Every row comes from one small tree of marks. The marks that hang from a mark follow it in brackets, in the order of their numbers. Every link used is in the known rows. Which tree was each row made from?
Known rows:
z752(z717): [-0.58  0.72 -1.47 -1.25 -0.43  0.30  0.59  1.62 -1.07 -3.44 -0.30  7.62
 -1.52 -0.99  1.70 -1.86 -0.28  5.04 -0.18 -1.03]
z300(z416(z186) z780): [ 8.88  0.63 -2.56 -3.56 -1.47  0.84  1.52  5.87 -3.48 -0.74 -2.11 -3.34
  3.87 -1.64  3.07 -5.27 -2.83 -2.57  3.79  1.21]
z300(z780): [ 5.62  0.35 -3.52  3.39  3.21  0.33  0.51  4.33 -2.96 -5.59 -2.09  5.38
 -0.28 -0.22  2.89 -6.02 -1.41  0.56  2.88  0.10]
z842(z211(z947(z300(z780)))): [-0.09 -0.81 -1.12  3.09  3.19 -0.35  2.14  0.69 -1.24 -7.81 -0.47 -0.86
 -2.78  1.06  1.77  2.02  1.27  1.53  0.18  0.75]
z416(z186 z300(z780)): [ 7.32 -0.11 -3.70 -3.96  0.83  1.59  3.89 -0.06 -0.88 -4.63 -0.57 -6.65
  0.81 -1.35  2.31 -6.79 -0.46 -3.20  1.39  0.77]
z260(z717(z752)): [-1.09  1.42 -1.83 -2.45  2.21  0.74 -6.50  0.42  1.30 -0.55 -0.50  4.20
  0.56  0.20  0.92 -1.41 -1.43  0.20 -1.52 -1.53]
z211(z717(z752) z947(z300(z416 z780))): [-1.59  0.16  2.00 -1.82 -2.10 -0.43 -1.78 -2.00  1.14  6.21  0.73  0.00
  2.35  1.39 -1.20  0.20  0.17 -1.52 -0.92  0.77]
z265(z842(z211(z717(z752)))): [ 0.92  0.63 -1.63  2.46  4.10  1.19  0.26  3.48  0.62 -5.54 -1.60  0.75
 -2.08  0.29  2.34  2.02  0.12 -3.07  3.47 -2.81]
z717(z211(z947) z752): [ 1.32  0.84  1.72  3.66  2.23 -0.95 -5.47 -3.59 -1.53  5.58  1.67  1.96
 -2.08  0.59 -1.99  4.63  0.50 -0.14 -2.76  0.10]
z416(z186): [ 1.23  0.59 -1.24 -0.32  0.00  1.30  2.27  1.46 -1.09 -3.10 -1.44 -1.32
 -0.09 -2.70  0.94 -3.93 -1.14 -1.05 -0.52 -0.70]
z842(z211(z717 z947(z300(z416(z186))))): [-1.77 -0.34  2.15 -1.71 -0.22  0.07  1.78 -0.13  0.56 -3.07 -0.22 -6.11
 -0.87  0.46  1.68  4.80  1.46 -1.77 -0.57  0.42]
z186(z416(z300(z780))): [ 6.38 -1.03 -3.91 -3.38 -1.55 -0.51  3.85  2.90 -1.20 -6.24 -0.46 -7.64
  2.31 -0.78  1.67 -4.37 -3.80 -1.90  4.13  1.63]
z211(z947(z300)): [-3.13 -1.44 -2.22  4.26 -0.35 -0.62  3.09 -1.78  0.56 -3.14  0.22  2.40
 -0.52 -0.53 -2.37 -2.50 -0.36  4.62 -0.70  0.62]
z265(z842): [ 1.92 -0.18 -4.96  5.12  2.83  1.15  2.64  4.30  0.17 -6.50 -2.00  4.23
 -0.91 -1.49  0.52 -3.56 -1.94  0.51  4.52 -2.67]
z947(z300(z416 z780)): [ 2.94 -0.64 -3.23 -2.05 -0.46  0.21  4.42  5.20 -1.55 -4.90 -0.60 -0.66
  3.52  0.23  0.94 -6.12 -1.83  1.05  3.43  1.46]
z717(z211(z947(z300(z416 z780))) z752): [ 1.83  0.53  1.62  1.09  1.40 -0.89 -3.99 -2.17 -1.74  6.19  1.92 -0.43
 -0.35  1.39 -1.94  3.43  0.81 -0.95 -1.60  0.89]
z211(z717(z752)): [-0.40  1.52  1.42 -0.94  0.18  0.24 -2.89  0.09  0.56  1.27 -0.26  3.41
  0.81  0.28  1.05 -0.57 -1.06 -2.01 -0.98 -0.87]
z265(z842(z211(z717 z947(z300(z416))))): [-0.08 -0.56 -1.65  1.94  1.81  0.71  2.64  3.00  1.30 -4.68 -1.27 -2.12
 -0.95  0.08  1.10  2.66  0.23 -1.85  3.88 -1.95]

Which tree is each row?
[-3.35  0.12  2.11  0.27 -0.27 -0.23 -1.98 -3.05  1.45  4.80  0.64  2.26
  0.32  1.63 -1.34 -0.12  1.13 -1.22 -1.83  0.12]	z211(z717(z752) z947(z300(z780)))
[-1.85  0.38  2.53 -3.11 -2.54  0.03 -1.50 -2.26  1.24  7.07  0.64 -1.94
  2.40  0.91 -1.23  0.19  0.56 -2.89 -1.45  0.60]	z211(z717(z752) z947(z300(z416(z186) z780)))
[-0.73  0.35  1.33 -0.47  0.41 -0.16 -0.75 -0.28 -1.22  1.48  0.67  4.43
 -3.20  0.00  0.44  2.03  2.36  3.24 -0.89 -0.54]	z752(z717(z211(z947(z300(z780)))))
[-3.08 -0.87  1.46 -0.81 -3.67 -0.55  1.68 -1.41  2.20  2.62  0.30 -1.77
  2.09 -0.08 -1.51  0.51 -0.21  0.65 -0.35  0.66]	z211(z717 z947(z300(z416)))
[-5.33  0.00  2.40  0.24 -1.30 -0.43 -1.47 -3.92  2.34  4.37  1.14  1.78
  0.41  1.10 -2.25  0.93  0.85 -0.09 -2.69 -0.03]	z211(z717(z752) z947(z300))
[-0.04 -0.53 -2.20 -3.97 -2.41  0.60  5.56  3.41 -0.35 -3.85 -0.05 -4.45
  3.71 -1.26 -0.38 -4.75 -1.81  0.75  1.52  0.99]	z947(z300(z416(z186)))
[-0.75  0.44  1.89  2.62  2.05 -0.80 -3.76 -3.56 -0.89  5.06  2.12  0.63
 -1.78  1.06 -2.71  3.90  1.13 -0.05 -2.91  0.35]	z717(z211(z947(z300)) z752)
[-4.84 -0.77  1.73  1.48 -1.82 -0.34  1.38 -2.37  2.48  1.22  0.10  0.52
 -0.05  0.07 -1.63  0.03  0.73  0.89 -1.31 -0.06]	z211(z717 z947(z300))
[-0.75 -0.15  1.50  2.07  1.63 -0.38 -0.26 -0.51  0.08 -4.48 -0.74 -1.35
 -2.74  0.61  2.34  5.31  1.18 -0.39 -0.70 -0.14]	z842(z211(z717 z947))
[-1.38 -0.53  1.87 -1.89 -3.10  0.09  1.27 -0.73  1.39  3.87 -0.35 -2.83
  1.95 -0.09 -0.58 -0.56  0.51 -1.75  0.03  0.67]	z211(z717 z947(z300(z416(z186) z780)))
[-0.81  0.20  1.24 -2.10 -1.62 -0.36 -0.10 -0.17 -0.87  2.24  1.08  2.58
 -1.57 -0.50 -0.15  2.93  1.45  3.88 -0.84 -0.19]	z752(z717(z211(z947(z300(z416)))))
[-0.68  0.43  1.30  0.36 -0.15 -0.32 -1.40 -1.02 -0.99  1.53  0.60  4.87
 -3.33 -0.77  0.31  3.25  1.52  4.01 -1.55 -0.86]	z752(z717(z211(z947)))
[-3.73  0.15  2.71 -3.10 -3.48 -0.16 -0.93 -3.37  2.08  6.85  1.17 -2.43
  2.46  0.35 -2.18  1.28  0.24 -1.68 -2.37  0.44]	z211(z717(z752) z947(z300(z416(z186))))
[-2.16  0.06  0.30 -0.44  1.71  0.17 -4.47 -0.64  1.97  0.74 -0.18 -0.42
 -1.58 -0.05 -0.37  2.25  0.95  0.32 -1.33 -1.10]	z260(z717(z211(z947(z300))))
[-3.44 -0.09  2.12 -1.98 -3.10 -0.53 -1.28 -3.01  1.98  5.82  1.26 -0.57
  2.63  0.84 -2.17  1.25 -0.17 -0.42 -1.69  0.61]	z211(z717(z752) z947(z300(z416)))
[ 2.45 -0.71  0.66  2.89  0.64 -0.84 -0.01  0.11 -1.45  1.52  0.51 -2.01
 -0.91 -0.11 -1.08  2.27  0.64  0.47  0.49  0.87]	z717(z211(z947(z300(z416 z780))))
[ 1.22 -0.63  0.96  4.45  1.86 -0.70 -0.08 -0.65 -1.12  0.55  0.38 -0.44
 -2.31  0.07 -1.12  1.99  1.27  0.63 -0.13  0.41]	z717(z211(z947(z300(z780))))
